In the rows, 128 means zero.
Known rows, with every step that occurs
T J S U W Q: [ 78 130 237  96 123 198 145 164 200 156 107  99 171 112 171  63 146 152
 117 102 129 100 166 161 143  73 137  78 136 143 159 154 138  73  82  73
 133 112 129 110  70 151 130  98 134 164 164 168 139 194 146 126 127]
U W: [112 127 118 121 160 123 127 140 138 121 136 113  79 151  99 120 167 150
 125 116 129 139 114 114 128 141 145 104 114 145 108 164 151 118 122 148
 142 119 133 132 160 116 136 116 118 121 154 121 114 109 161 110 101]
E W: [144 137  90 147 127 128 134 145 105 137 119 121 108 133 106 148  97 155
 105 128 115  90 104 104 107 140 141 108 129 121 140 114 147 129 130 154
 116 137 145 162 151 126 117 126  99 141 124  98  95 113 115 149 159]
L S U W E: [147 123 138  51 110 143 122 116 168 127 128 159 141 162 120  89 161 162
 154  39  88 111 110  80 133 125 152  81  88 120 128 119 107  79 103  79
 153  98 149 102 160 168 188  61  94 141 117 146 149 152 178 136  86]
Q W E: [140 134  63 127  76 114 143 157 129 134 136 144 136 127  79 170 155 156
 117 110 130 135 127  83  83 138 101 186 148 132 141 110 137 141 106 162
 121 116 139 187 208  91  89 122  84  94  86 159 148  50  40 152  94]
S E W: [147 130 105 173 142 135 115 107  82 155 134 125 105 115 135 160  85 137
 129 159 110 110 112 118 114 106 126 113 120 118 125 119 133 142 148 169
 112 150 173 122 122 152 109 169 147 165 109 121 108 129 132 148 158]
L W E S: [ 75 110 103 101 103  93  88 110 144  61 134 105 100 142  83 172 167  96
  64 154 155 162 235 106 136 178 118 214 101 148  73 134 135 168 136 125
 141 108  72 131 148 108 139 112 106  80  91 131 187 110  76  77  87]
W E S: [101 105 109 120 110  73 113 138 140  82 139 138 120 144  86 174 157 110
  62 125 127 166 164  97 138 193  92 182 112 119  85 112 129 140 127 143
 115 132 102 154 148 130 107 113  99  76  97 141 173 108  99 110  86]
U W L: [139 142 105 117 156 103 122 137 104 105 107 108 146 135 122 134 199 110
 129 111 144 143  62 116  88 157 143 135 126 135 127 137 160 137 136 155
 165 145 138 120 185  96 148 109 102 125 161 106 136  88 146  99 116]
X S U W: [ 86 168 124 106 161 145 144 125 167 130 115 157 127 154 120  71 199 147
 115  59 139 141 124  89 139 133 153  71  94 166 150 135 116  91 133 106
 155 112  54  77 125 119 134 103 143 164 168 109  94 123 178 110  68]
L W E S U: [ 68 127 142  88  89 133 102 102 173  78 127 111 124 130 103 142 191  93
  53 110 154 137 212 106 144 159 135 179  89 144 102 117 116 158 135  78
 150  84  69 109 147  93 161  73 102 102  93 130 198 123  85  72  66]
D E: [144 102 122 147 169 133 115 126 105 120 136 138  72 153  99 140 104 105
 146 137 115 166 120 152 147 123 131 135 144 124 113 150 133 161 148 150
 138 133 144  96 119 107 132 148 155  93 129 154 115  91 127 160 114]
D E W: [148 122 105 155 158 147 124 106  91 132 131 129  77 145 129 149  84 122
 134 155 104 110 112 117 113 120 145 115 138 126 137 124 133 161 150 144
 122 137 174 118 134 124 144 147 117 153 119 125 107 106 130 170 160]
T J S W Q: [108 104 189 124 123 154 136 167 165 168 101  79 141 128 158 121  69 151
 129 144 129 105 184 172 115  64 117  97 164 164 122 131 159  85  76 141
 126 145 139 168  78 149 108 133 136 152 144 151  99 201 118 101 166]
E W L: [162 149  83 136 128 113 140 135  75 123  93 114 161 115 136 167 139 118
 103 126 125  90  53 106  58 149 138 146 142 105 152  82 155 148 148 160
 135 163 153 156 185 107 125 116  80 150 132  81 114  90 105 134 174]
J T: [137 120  83 133 178  89  69 184 145 145 138 154 101 127 106 137  85 140
 137 105 152 165 109 150 137 123 133 140 130 113  93 157 133 122 110 142
 130 123  71 147 142  99  89  99 127 115 129 113 101  99  96 149 125]
U S E W Q: [172 115 138 174 100 162 118  98 108 178 135 120 150  76 156  82  61 142
 135 194 113  84 151 136 131  81 162  97 159 146 165 143 117 149 134  94
  73 150 160 124  88 161 115 167 128 178 129 126  92 167 133 142 192]
U W Q: [109 122 132 123 154 127 106 156 145 150 133  64  95 172 102  71 131 155
  93 131 155 110 144 114 144 132 173 102 128 180 129 179 142 102 137 107
 119 141 131 108 142 124 120 136 108 129 176 123 100 132 157 122 108]
U S E W: [174 115 116 164 107 158 136  83  91 142 144 166 139  47 146 130  96 136
 163 181  92 109 115 129 120  96 144  99 136 119 140 131 123 158 124 136
 101 127 158 146 105 155 125 145 140 170 116 119 111 144 138 133 186]
L W: [119 113 101 124 134 139 110 137 123 108 133  99  86 129  90 126 130 118
 110 142 154 137 183 145 137 118 161 169 114 157 107 159 148 159 143 138
 163 106  86 118 133  87 134 133 143 101 125 117 116 104  96 106 115]
S D E: [139 151 148 168 157 102 134 108 112 117 148 134  99 153 162 110 116 109
 162 140 142 140 119 182 152 124 109 143 151  99 133 158 107 132 152 116
 117 113 163 100  93 116 144 172 170  72 124 130 144 119 133 166 130]
Q W L: [151 144  71 148 106 123 154 165  94 137  94 130 177 104  95 169 173 116
 127 125 161 141  58 117  66 147 110 192 154 124 161 101 149 159 133 168
 148 156 113 164 212  62  81 136 110 110 136 132 121  34  54 142 124]
S U W: [107 146 152 106 149 159 145 130 157 134 128 121 109 139 115  92 182 148
 117  70 135 118  96 113 141 125 159  64  97 142 139 143 131 104 119  94
 151  88 126 108 153 103 161  80 122 143 159 119 126 126 173 112  81]
W E: [152 110  87 108 115  92 114 151 126 107 141 143 119 147  94 161 139 133
 111  97 107 143 135 104 108 144 116 158 129 116 109 120 142 128 124 151
 129 119 147 145 167 116 123 111  87  77  92 147 154  92  80 142  91]
J S U: [137 114 153 102 112 152 165 173 146 133 124 143 167  92 121 111 129 114
 158 113 106 124 116 158 160 139 125 109 129  93 146 103 115 117 130 107
 122 101 114 129  71 119 103 101 147 117 133 121 127 151 112 141 104]
D E S: [ 88  95 142 155 169 112 105 118 130  90 132 134  75 150  99 156 125  78
  98 168 136 194 150 140 177 172 106 159 122 121  92 146 116 168 161 147
 124 146 105 104 110 119 114 153 163  89 136 150 141  99 136 134 109]
L W E: [133 118  83  98 106 105  92 121 125  87 141 109 101 147  94 149 147 123
 105 125 133 134 204 120 106 129 148 196 121 155  97 147 145 161 135 136
 157  94 117 126 160  93 154 103  97  83  91 139 169  98  63 105  98]
Q W: [133 128  80 151 108 142 155 175 120 153 125 136 120 116  74 148 128 153
 117 127 151 134 109 118 110 133 117 160 136 138 145 132 140 138 121 162
 119 122 110 175 184  81  66 152 128 105 133 140 103  48  69 151 112]
U W L S E: [159 117 126 111 163 125 102  97  79 133 120 142 153 132 158 113 142 111
 196 124 114 160  63 126 122 118 138 128 105 108 107 139 128 122 150 155
 173 184 160  58 142 182 152 150 158 155 148 138 126 139 201 134 138]

Rows
[143 179 136 167 148 114 146  87  94 127 140 130 101 145 179 126  97 127
 152 154 131  85 100 151 122 122 121 124 151 105 153 128 102 131 145 113
 105 122 191 131 106 136 158 161 132 140 116 102 139 136 136 167 176]	S D E W
[ 76 100 153 154 166 117  92 108 145 142 127  55  67 190 113 124  72  94
  86 172 168 156 178 135 166 130 143 102 130 188 101 137 124 146 142 106
 106 162 117 107 109 127 143 156 142 147 148 128 107 150 161  91 127]	D E S W Q
[160 150 101 166 137 125 123  92  58 145 115 115 163 102 164 177 119 111
 132 154 124 111  60 123  72 120 126 149 133 101 126  92 142 162 160 179
 131 181 179 108 157 131 120 153 117 168 113 102 130 111 114 141 174]	S E W L
[109 127 164  77 128 159 167 147 157 124 132 126 152 101 134 102 174 129
 164 126 109 118 115 143 159 145 140  85 110 118 133 131 120 104 115  96
 134  81 121 119  88 127 138  78 133 152 165 111 141 162 157 117  95]	J S U W
[123 153  57 100 138  73 118 110 134 111 133 152 112 175 112 154 144 150
 128  83 120 146 164  64  84 135 117 109 124 179 114  88 128 107 117 158
 132 134  86 145 159 125 138 109  92 146 112 110 104 122 117  85  98]	X S W E
[128  97 178 120 124 155 147 183 140 114 116 159 150  86 145 153 112 130
 146 141 105 145 157 177 133 104  85 155 150  98 111 134 153 108  89 178
 134 129 128 162  75 141  85 135 157  97 122 168 125 145  99 147 144]	T J S
[148 116  94  81 104  87 141 136 128 112 144 114 137 129 127 184 112 129
 168 148  87 131 151 118 100 138 108 118 145 132  98  85 141 119  96 153
 119  97 156 184 122 139 142  92  89 126  99 113 148 163  95  92 120]	J S W E
[171 118 113 141 131 151 107 112  86 165 130 158 119 125 142 129  41 160
 174 137  91 107 100 115 144 101 136 103 108 104 118 115 110 120 146 159
 127 168 163 100 100 206 123 170 155 172 109 130  82 161 171 182 175]	L S E W
[ 76 151 160 105 139 127 137 116 147  99  95 108 171 121 130 123 244  90
  77  97 161 145  75 104 129 176 129 119  89 122 129 107 134 128 134  98
 153 130  90 103 171  96 158  75 114 147 164 103 169 120 168  66  91]	E S U W L
[138  91 138 142 134 131 127 142  96 130 152 135 137  85 144 147  96 101
 184 194 102 168 147 176 168 126  98 151 136  92 100 128 122 147 152 171
 113 145 146 100  43 154  74 178 187 114 123 148 134 156 114 149 118]	J S E
[ 58 124 189 118 172 153 120  79 165 106 131 117  86 149 121 108 186  91
 103 127 141 165 130 118 182 149 139  90  95 140 112 144 109 147 132  81
 142 102 111  74 120 119 176  99 155 145 153 141 168 124 193 101  80]	D E S U W
[174 130 165 160 129 125 151  84 118 105 160 179 130  82 173  84 126 104
 201 161 122 140 121 197 161 117 126 125 177 100 159 174  93 151 128  81
  99  88 145 128  70 120 163 154 164  88 123 131 148 138 150 148 156]	U S D E
[ 56 136 174 112 141 141 129 121 180 110 125 118 112 135 109 107 201 124
  67 105 155 142 124 100 176 165 135  84  77 143 111 136 122 106 116  85
 134  94  80 111 133 118 142  85 134 143 159 116 150 137 183  79  73]	E S U W
[ 78 112 133 144 137  98 103 143 159 149 120  48  93 182  98 122  90 125
  49 150 172 134 175 120 153 144 137  99 115 186 107 124 142 111 131 110
 102 150  89 149 126 127 109 140 121 134 153 106  93 164 151  63 130]	E S W Q
[122 146 205 137 110 128 174 163 150 112 134 158 179  89 201 124 125 138
 161 137 127 118 151 211 142 110  67 157 159  72 135 146 126  79  98 150
 122 107 143 162  39 156 101 153 172  83 119 151 156 181 111 146 164]	T J S D
[172  90 138 169 119 148 130 107 109 134 159 178 134  55 130 121 118 114
 177 172 109 161 128 159 156 101 130 123 142 111 120 156 123 163 123 141
 114 126 134 120  97 136 116 160 171 111 121 150 121 134 139 124 131]	U S E
[ 87 118 122 138 146  90 122 127 145 119 127  95  84 155  98 170 127 117
  82 140 154 154 139 110 149 156 116  93  97 151  82 109 147 123 115 146
 125 129  85 166 148 123 130 118 132 128 138 106 117 141 154  60 120]	E S W
[113 115 118 125 132 142  91 149 136 138 121  46  95 156  93  77  99 129
  86 152 174 112 215 155 143 110 179 170 130 197 127 177 140 147 166 100
 138 130  88  97 126  87 114 151 132 104 140 119  99 126  91 112 118]	L W Q
[ 97 141 167 110 138 163 126 150 176 167 118  71 121 160 113  48 154 152
  90  82 151  89 130 121 146 112 179  68 114 176 157 161 130  85 126  56
 124 115 126  91 139 108 142 101 107 157 174 123 115 144 167 115  90]	S U W Q
[ 82 142 114 117  60 132 156 141 174 120 120 152 165 115  91 162 193 130
  59  96 157 136 141  69 123 166  88 168 108 123 140  79 104 137 106 103
 106  99  90 168 192  93 104  89 100 113  89 158 185  79  60 122  65]	Q W E S U
[113 120 209 105 109 191 167 169 172 134 107 160 175  77 156 120 136 129
 136  93 105 120 133 180 143  88  96 106 137  82 137 119 131  94  86 128
 148 104 115 142  69 130 113  97 162 119 123 167 137 159 114 140 126]	T J S U
[179 105  98 106  94 109 138  98 139 117 146 150 131  99 114 151 136 148
 165 117  95 124 143 107  90 115 141  88 145 150 121 111 147 135  72 118
 116  90 143 197 167 124 181  69  70 125 104 116 129 143 121  72 135]	U S W E
[172 103  88  75 116  95 109 121 130 135 134 139 103 176 115 149  85 156
 172  75  86 127 124  90 111 114 139  94 110 132  99  97 134  86 101 139
 144 134 153 155 163 168 173  94  90 132  99 128 107 156 154 120 131]	L S W E
[127 164  79 166 154 122 111 100  89 148 131 166 119 130 140 135 101 149
 127 143 117 133 138  92 120 115 119 123 114 138 132 105 110 133 168 178
 117 180 100  78  95 165  82 193 153 184 122 114  80 122 140 147 139]	X S E W
[180 162 121 145 114 124 158 113  80 136 109 169 191 127 176 114 121 102
 219 131 151 136  52 161 104 120  99 193 168  82 173 119  88 137 148 122
 140 156 153 106 143 130 128 183 166 112 121 142 142  91 116 199 166]	Q W L S D E
[163 110 124 148 126 147  91 124 104 192 121  99 131 154 153  88   8 159
 141 149 110  83 132 125 150  82 156 101 123 137 140 129 102 108 159 115
 100 196 166  83  85 206 103 190 151 179 129 136  65 181 166 188 187]	L S E W Q
[184 151 114  94 109 154 145 128 101 147  79 153 201 119 156 113 110 130
 145  59  98  68  31 105  92 126 151 101 111  86 177  55 120 103 143 102
 152 161 138 117 167 145 166  84  96 180 130  89  99 138 150 166 178]	E W L S U
[112 160 226 162 121 152 149 121 129 148 117 110 168 120 235  99  56 137
 154 187 126  66 168 199 117  77 101 138 192 113 174 148 102 103 116 105
  88 138 192 125  14 176 128 183 151 156 122 149 157 211 114 184 216]	T J S D E W Q
[191 170 138 158 121 122 161  58  68 103 123 169 193  65 220 118 139  93
 185 175 116  86  57 160  78 124 131 136 185  83 193 111 102 172 135  89
 105 119 179 140 115 121 183 134 112 151 120  91 162 131 127 139 217]	U S D E W L
[ 91 122  82 136  69  97 135 147 147 103 133 147 139 126  72 190 168 132
  69 140 149 162 160  74 117 187  71 208 124 133 112 102 121 153 109 149
 103 123  99 190 198 106  72 129  94  85  89 163 171  66  51 128  82]	Q W E S
[168 143 139 124 118  99 138 156 131 132 141 163 135 149 150  83  89 154
 177  87 128 113 101 169 172 128 115 130 126  80 136 142 103  76 143 110
 126 126 120 124  88 167 122 161 163  86 125 118 104 168 168 174 154]	L S D
